Each row was made from one small tree. Brackets hold a mark, then the marks that hang from it, in the order of their numbers. Every link used is in the known rows. Write each row's tree.
(in the rows, 128 means zero)
Known rows:
[k_557 [k_130 k_55 k_234 k_504]]: [113 106 185  84 124  92 127 101 105 120 195 142 112 126 147 170 135 161
 142 105  75 120 106 100 134 119 131 142 131 198 131 148 138  96 167 111
 144 165 162 139 191 126 139 132 146 120 157]
[k_351 [k_130 k_55]]: [137 107 200  78 127 121 142 107 123 124 212 100 134 122 116 171 131 154
 142 101 109 121 113 119 140 123 123 146 134 120 138 160 138 111 183 106
 148 168 124 157 167 121 130 134 144 108 177]
[k_746 [k_130 k_55]]: [127 106 198  84 125 102  79 101 128 122 213 112 135 117 122 169 130 162
 130  97 176 125 123 121 111 121 126 148 138 129 139 156 135 116 156 108
 138 169 134 145 149 121 120 143 150 104 160]
[k_55 [k_130 k_557]]: [132 105 212  65 123  98 121 112 103 117 217  97  95 116 125 170 113 157
 145 102  34 123 117 135 120 123 140 151 141 100 140 142 131 119 156 110
 147 188 153 141 158 120 129 148 143 125 165]
[k_504 [k_130 k_55 k_351 k_557] k_627]: [109 117 188  65 100  98 149 108 122 134 216 153 142 114 130 163 101 145
 141 106 164 132 121 121 108 125 117 153 134  77 130 126 118 120 128 108
 121 167 177 133 167 144 138  77 147 114 158]
[k_234 [k_130 [k_351 k_988] k_504]]: [115 109 155  86 155  73 131 122 154 115 159 117  94 134 134 168 121 151
 149 105  97 102  85 126 112 122 128 137 130 136 122 153 137 144 105 108
 150 196 121 115 187 135 122 142 160 122 130]
[k_351 [k_130 k_55 k_234 [k_504 k_627]]]: [115 118 196  70 120 120 126 110 120 120 221 121 118 112 124 181 134 129
 154 105  90 120 104  83 140 120 114 144 138 183 135 143 123 100 172 105
 132 162 139 136 194 129 132  10 138 128 188]
[k_504 [k_130 [k_351 k_988] k_557]]: [117 108 175  74 137  87 152 129 159 137 157 139 105 116 140 161 105 170
 135 103 142 127 101 116 115 123 120 149 135  73 112 156 121 123 116 107
 142 192 180 101 163 147 130 190 168  93 127]
[k_504 k_627]: [138 116 174  63 113  94  70  98 123 125 204  58 103 104 129 178 119 143
 150  90  96 119 112 151 106 126 123 142 145 138 150 138 122 111 128 109
 130 186 167 147 170 126 111  40 144 128 144]
[k_908 [k_504 k_130]]: [145 112 171  78 112 102  97  92 165 146 199  91  94 113 140 169 122 166
 138  84 112 136 104 151 118 124 117 152 150 127 157 160  70 126 135 111
 130 187 181 130 154 123 119 196 149 102 145]
[k_557 [k_130 k_55]]: [134 103 180  76 122  90 134  95 101 119 189 101 131 120 139 165 131 163
 137  98  96 125 120 141 133 123 135 143 137 131 138 154 144  95 170 110
 144 167 150 173 170 120 132 136 149 115 157]
[k_234 [k_130 k_55 k_351]]: [115 108 168  84 122  87 142 102 107 116 209 144 151 141 113 164 111 158
 143 107 109 110 111 162 100 125 126 151 132 114 137 151 157 156 140 110
 142 177 112 154 174 136 126 137 146 122 169]
[k_55 [k_130 k_351]]: [128 104 172  86 129  97 130  95 127 117 226 115  83 121 127 168 106 160
 147  97  51 123 105 184 121 128 139 155 142 123 136 134 144 121 141 109
 146 197 144 147 160 133 114 133 149 121 150]
[k_627 k_504]: [143 108 169  78 125  98 101  80 119 127 205  78  88 107 126 172 112 139
 145 105  96 120 104 187 101 127 127 135 139 132 147 151  82 113 123 112
 132 190 156 143 174 128 109 144 148 124 140]
[k_908 k_504]: [141 110 164  70 120  97  72  91 133 131 196  75  98 115 135 172 125 160
 140  88  93 119 107 154 119 124 129 145 148 139 157 157  87 118 143 112
 138 189 166 154 150 122 111 147 148 124 143]
[k_746 [k_130 k_351]]: [121 108 173  89 130 103  71  98 156 122 227 118 104 118 122 171 108 166
 130  93 171 128 110 146 110 126 130 147 140 128 139 140 145 124 124 110
 141 203 150 123 148 137 111 144 153 108 143]
[k_627 [k_504 [k_130 k_55 k_234]] k_746]: [105 113 162  90 112  95 131 114 120 148 205 129 121 111 125 165 114 145
 137 119 144 134 112 149  92 120 119 158 141 154 133 154  91 100 136 113
 120 165 169 129 179 139 127 164 146 105 164]
[k_627 k_504 [k_746 k_988]]: [117 111 135  77 160  87  61  94 132 144 164  61  86 102 129 170 113 136
 155 117 115 112 118 150  95 121 136 139 145 131 112 152  93  94 119 112
 123 193 152 142 156 130 110 140 142 120 125]
[k_130 k_55 k_234 k_504 k_557]: [ 97 108 195  73 118 100 113 109  97 118 203 161 112 133 134 172 129 159
 139 112 101 111 112  68 112 117 121 147 129 156 131 156 131 125 150 112
 141 163 167 113 189 133 141 136 144 121 164]
[k_746 k_130 k_988]: [133 103 175  80 160 102  34  88 155 130 167  97 108 104 125 177 127 160
 142  95 143 119 125 121 112 122 127 145 144 139 112 149 124 115 140 108
 137 196 145 125 134 123 107 158 145 100 134]
[k_908 [k_504 [k_130 k_351 k_557]]]: [117 111 177  70 110 100 122  95 153 141 214 142 104 123 138 164  98 166
 135  94 135 134 107 134 120 125 123 152 144  87 145 141  82 128 125 111
 133 195 191 121 147 144 129 193 151 105 151]
[k_746 [k_130 k_55 k_234 k_504] k_988]: [100 107 178  92 160 101  57 100 139 125 173 162 119 117 136 177 142 158
 140 111 145 113 119  73 114 117 119 148 138 196  98 153 125 114 159 107
 131 173 142 115 159 130 121 142 144 108 147]
[k_234 [k_130 [k_504 k_627] k_557]]: [118 116 198  51 115  87  88 111 105 111 210  85 111 125 119 178 116 127
 152  99  75 110 107  89 101 123 126 133 134 121 152 135 121 143 110 111
 134 181 143 120 195 127 134  55 131 136 167]
[k_746 [k_130 k_234] k_988]: [123 105 181  84 159  99  38 100 140 131 163 132  99 108 128 181 127 165
 136 105 119 117 122 120 110 120 119 153 143 187 100 149 132 111 157 108
 137 197 160 103 137 134 106 148 145 104 147]
[k_130 k_55 k_234 k_351 k_504 k_557]: [ 82 109 179  75 119  99 125 111 106 118 211 198 112 142 133 167 111 163
 137 123 116 110 106  82 112 120 123 150 127 146 125 140 145 129 136 113
 141 173 166 112 185 147 141 126 148 122 161]
[k_351 [k_130 k_504] k_988]: [134 108 175  79 159 106 130 126 170 123 164  75  75 108 136 175 141 146
 146  98  97 114  88  81 148 120 124 135 134 141 127 171 122  96 146 103
 151 187 131 120 184 119 126 133 158 108 140]
[k_130 k_504]: [128 106 164  82 128  96  76  99 146 128 201  81  69 121 136 177 126 159
 144  94  98 117  98 112 112 124 128 137 136 152 151 150 124 125 114 112
 143 188 156 120 187 119 122 136 149 115 132]
[k_908 [k_504 [k_130 k_234 k_557] k_627]]: [122 121 204  54  96 103 101 103 125 139 206 124 105 107 137 175 114 142
 142  91  95 130 112 117 117 120 113 157 150 142 145 139  64 112 146 109
 116 182 212 116 157 141 125  83 141 124 174]
[k_627 [k_504 [k_130 k_55 k_351]]]: [121 113 153  95 117 103 169  86 141 138 215 152 119 117 128 160 105 145
 140 109 163 135 104 183  99 127 120 147 137 100 133 144  84 123 123 110
 128 174 154 143 177 143 125 177 155 108 149]
[k_351 [k_130 [k_504 k_627] k_557] k_988]: [124 115 199  53 146 107 126 136 142 119 172  71  98 104 138 177 130 119
 151  99  96 112  98  49 147 120 126 131 131 109 125 151 108  93 144 102
 140 180 150 120 186 126 133  41 150 126 151]
[k_504 [k_130 k_55 [k_351 k_988]] k_627]: [119 118 158  79 130  86 157 118 146 137 160 131 145 108 143 161 120 140
 146 100 165 125 108 143 111 122 111 154 141 101 110 140 112 108 132 103
 126 166 161 144 172 145 121  68 166 110 128]

Which tree is each row?
[108 114 129  65 151  83  21 113 149 142 168  49  83 103 140 178 125 126
 164 105 123 111 116  80  99 119 125 140 140 159 117 130 118  88 108 110
 120 187 160 132 175 123 120  31 135 131 117] | [k_130 [k_504 [k_627 [k_746 k_988]]]]
[112 115 183  72 114  91 116 100  95 118 199 122 127 117 148 174 133 136
 150 100  76 121 110 103 131 120 127 141 135 202 133 132 126  86 164 108
 129 163 168 151 193 130 134  23 142 136 162] | [k_557 [k_130 k_55 k_234 [k_504 k_627]]]
[107 120 170  83 104  99 142 103 127 138 213 170 141 111 131 169 109 150
 143 101 136 131 112 150 103 124 107 163 141 153 125 129 129 118 142 108
 122 169 180 127 176 153 124  59 152 115 159] | [k_504 [k_130 k_55 k_234 k_351] k_627]
[126 116 187  75 119  94  97 110 113 116 217 106  77 111 136 183 127 133
 155  94  14 121 100 130 119 122 129 151 145 199 143 130 114 110 143 107
 133 184 160 129 190 128 119  19 141 141 162] | [k_55 [k_130 k_234 [k_504 k_627]]]
[114 112 147  83 152  89  93 103 149 155 159 111  85  94 130 173 114 148
 148 116 114 126 113 146  90 119 121 154 146 163 102 148  82  94 117 112
 118 191 181 102 162 141 111 172 142 101 136] | [k_627 [k_504 [k_130 k_234]] [k_746 k_988]]
[145 120 172  63 103 101  87  90 156 145 201  74 105 100 142 174 119 140
 147  80 118 138 108 153 113 124 114 150 152 135 159 144  57 112 133 109
 120 184 186 144 159 128 114  84 146 118 150] | [k_908 [k_504 k_130 k_627]]
[101 116 151  75 145  81  60 142 159 128 184  72 122 100 134 167 112 131
 141 103 209 121 113 107 113 121 127 149 139 121 114 124 139  81 117 106
 125 197 151 131 148 140 111  28 158 117 119] | [k_504 [k_627 [k_746 [k_130 [k_351 k_988]]]]]
[127 110 153  89 139  87 144 119 181 140 158 119  95 106 143 164 113 172
 137  96 141 126  95 149 114 124 119 152 138 107 117 155 124 115 115 106
 141 194 171 111 165 141 118 183 173  93 111] | [k_504 [k_130 [k_351 k_988]]]
[111 108 223  68 120 119 155 113  97 122 214 153 144 117 111 172 124 163
 136 109  84 118 119  86 140 119 122 154 130 127 129 160 147 108 193 108
 147 166 149 130 165 133 138 140 140 112 204] | [k_351 [k_130 k_55 k_234 k_557]]
[110 117 147  66 119  86  45 123 140 137 209  38  84 104 136 177 123 126
 154  99 130 120 106  91 100 121 128 141 141 155 154 129 126  94  99 112
 124 185 161 134 192 122 123  24 138 130 127] | [k_130 [k_504 [k_627 k_746]]]
[121 117 179  67 117  86 106 106 101 112 204  98 138 128 123 175 131 126
 156 101  97 109 108 114 104 122 122 138 131 150 150 144 124 145 130 108
 130 161 117 151 200 121 131  32 135 136 172] | [k_234 [k_130 k_55 [k_504 k_627]]]
[123 116 183  67 125 119 128 105 132 123 216  90 120 113 125 178 135 120
 155  99 116 122 105  82 141 122 120 137 136 143 147 137 119  98 158 105
 135 163 126 153 192 118 135  26 138 130 175] | [k_351 [k_130 k_55 [k_504 k_627]]]
[104 110 152  87 150  74 152 125 130 115 155 142 131 144 132 162 130 153
 147 113 116 100  93 116 114 120 126 139 125 127 116 158 141 147 128 108
 147 172 105 137 193 133 130 140 159 123 137] | [k_234 [k_130 k_55 [k_351 k_988] k_504]]
[117 119 160  71 120  85  99 101 133 112 221 104 103 129 122 176 108 132
 155  99  90 112  96 136 102 126 124 137 133 147 148 126 132 144  98 110
 133 193 132 129 196 135 123  39 140 136 156] | [k_234 [k_130 k_351 [k_504 k_627]]]
[136 117 185  67 127 117 100 101 152 126 227  60  84 104 126 183 127 129
 156  91  88 123  98  92 140 124 122 135 141 151 153 136 116 100 139 105
 137 188 143 132 189 121 123  34 139 125 165] | [k_351 [k_130 [k_504 k_627]]]
[121 108 184  88 130  97 109 107 122 116 216 120  65 124 136 178 128 157
 147  97  13 121  96 130 120 122 135 154 140 198 139 143 130 117 150 109
 147 190 154 118 186 127 121 133 147 124 160] | [k_55 [k_130 k_234 k_504]]
[116 110 173  69 118  91 112 112 133 146 211  79  93 107 123 165  99 143
 134 115 149 136 113 124  90 123 128 144 138  84 144 153  84 104 102 114
 122 189 184 112 169 134 131 187 142 102 151] | [k_627 [k_504 [k_130 k_557]] k_746]
[107 117 170  79 122  96 116 105 119 113 231 140  79 120 136 177 111 135
 158 100  35 120  95 144 120 124 130 153 141 192 133 115 128 115 134 108
 134 193 159 129 189 142 117  15 146 144 156] | [k_55 [k_130 k_234 k_351 [k_504 k_627]]]
[123 106 218  68 118  97 123 119  89 117 216 134  91 121 124 175 115 165
 141 107   7 121 115 135 120 121 136 159 140 144 131 142 136 122 168 111
 145 188 166 120 162 132 127 141 144 127 177] | [k_55 [k_130 k_234 k_557]]
[101 103 198  72 161 101  62 101 127 123 169 143 128 123 135 172 134 145
 136 112 174 113 128  42 114 118 127 138 131 120 102 154 115 117 143 107
 135 170 141 122 150 121 135 163 139 108 153] | [k_746 [k_130 k_55 k_504 k_557] k_988]
[121 111 192  80 147 108 168 130 127 124 158 133 126 113 126 172 144 158
 142 108  87 112 105 105 148 116 117 153 136 151 107 172 141  94 200 103
 148 166 131 135 170 133 123 124 160 107 167] | [k_351 [k_130 k_55 k_234] k_988]
[104 108 193  75 144  87 161 136 107 110 169 161 100 123 135 165 107 164
 140 110  28 113 102 137 131 121 138 161 134 130 100 144 143 117 159 108
 149 189 163 116 159 147 120 133 163 128 147] | [k_55 [k_130 k_234 [k_351 k_988] k_557]]
[119 109 170  91 149  85 153 127 129 115 170 146  89 120 141 168 119 165
 146 106  28 114  96 166 130 121 130 162 139 158 104 144 144 114 160 106
 149 194 152 130 162 144 110 133 167 122 137] | [k_55 [k_130 k_234 [k_351 k_988]]]
[119 110 152  93 139  87 172 118 160 137 153 145 130 119 142 158 124 163
 138 106 163 124 103 138 115 122 118 156 136  99 109 156 124 115 134 106
 139 170 154 134 171 139 126 177 172  96 126] | [k_504 [k_130 k_55 [k_351 k_988]]]
[109 116 178  72 117  94  25 129 130 131 222  79 110 100 122 180 118 138
 137 101 162 130 122 105 103 119 124 156 146 181 136 134 142  86 134 110
 118 190 172 115 151 136 110  22 136 122 159] | [k_504 [k_627 [k_746 [k_130 k_234]]]]
[113 106 156  91 160  92  81 126 181 117 172 118  86 116 143 168 124 158
 133 101 182 119  93  97 123 122 127 137 132 140 117 142 129 110 112 107
 144 198 142 107 164 136 116 144 168 107 109] | [k_746 [k_130 [k_351 k_988] k_504]]
[ 97 107 161  89 126  91 141  99 111 120 202 174 113 141 144 165 121 166
 139 106  93 120 101 113 134 121 130 146 130 188 126 136 150  98 155 112
 142 176 163 139 189 140 135 116 151 123 155] | [k_557 [k_130 k_55 k_234 k_351 k_504]]
[111 105 204  66 122  87 123 116  91 112 205 129 133 142 117 168 125 152
 144 110  93 109 113  82 106 121 131 138 125 106 145 159 134 157 135 112
 145 162 122 131 189 121 145 159 137 122 179] | [k_234 [k_130 k_55 k_504 k_557]]
[124 105 169  83 167 100  23  92 168 129 169 102  89 108 136 180 134 150
 141  98 152 116 113  84 112 122 126 135 139 159 116 149 116 114 122 108
 135 198 144 112 151 117 116 152 144 102 128] | [k_746 [k_130 k_504] k_988]
[118 116 193  76 122 102  36 107 140 118 217 110  84 108 132 184 130 133
 138  92 135 127 105  93 111 121 121 145 140 204 140 133 119 111 128 108
 126 190 166 103 173 131 115  29 143 124 155] | [k_746 [k_130 k_234 [k_504 k_627]]]
[108 110 159  93 154  84 147 127 142 114 175 149  66 126 147 169 123 157
 149 103  36 113  85 133 131 121 134 153 134 181 108 136 132 119 140 106
 148 194 150 115 180 139 120 118 165 125 131] | [k_55 [k_130 k_234 [k_351 k_988] k_504]]
[ 95 108 192  80 126  99 131 112 113 110 228 171  77 135 132 171 107 161
 143 109  32 117  99 112 124 122 136 156 133 155 128 134 140 130 136 111
 147 194 166 106 177 143 134 131 147 125 163] | [k_55 [k_130 k_234 k_351 k_504 k_557]]
[ 91 111 155  93 124  97 120 104 120 119 213 177 105 132 133 170 119 162
 141 107 117 110 100 113 110 121 121 152 130 178 128 142 144 126 135 111
 141 174 155 123 189 144 130 124 152 121 147] | [k_130 k_55 k_234 k_351 k_504]
[104 107 146  82 162  93  58 100 127 138 176  95 135 105 123 167 122 129
 144 125 199 119 132 121  96 118 132 142 141 127 101 152  93  86 142 109
 118 174 129 153 142 125 112 145 138 114 150] | [k_627 k_504 [k_746 [k_130 k_55] k_988]]
[102 107 176  69 141  86 151 126 115 124 159 149 143 126 138 157 115 156
 139 117 140 104 114 108 119 120 126 147 128  79 105 152 142 110 145 108
 143 169 151 141 159 143 132 132 165 116 136] | [k_130 k_55 [k_351 k_988] k_557]
[114 119 179  49 102  89  71 120 137 152 215  63 118 100 135 169 106 132
 142  93 145 136 121  93 110 121 127 152 148  99 152 145  71  98 121 112
 111 182 197 134 153 130 130  81 137 120 150] | [k_908 [k_504 [k_130 k_557] [k_627 k_746]]]
[124 108 185  82 156 107 133 130 164 122 162 110  78 104 136 178 142 158
 145  96  68 115  86  79 149 117 121 143 133 184 119 169 130  99 161 104
 152 187 143 101 187 130 123 129 161 112 151] | [k_351 [k_130 k_234 k_504] k_988]
[137 118 177  69 101 101 112  88 133 145 201  99 140 109 141 168 128 135
 149  87 140 133 116 146 114 123 115 153 146 125 151 152  59 113 153 108
 115 161 171 169 159 125 122  79 144 118 163] | [k_908 [k_504 [k_130 k_55] k_627]]
[119 103 154  83 146  78 172 115 123 118 148 130 141 124 151 156 124 157
 140 107 121 117 108 141 141 121 137 141 132 117 104 150 148  86 163 107
 145 173 145 170 162 136 126 131 169 115 128] | [k_557 [k_130 k_55 [k_351 k_988]]]
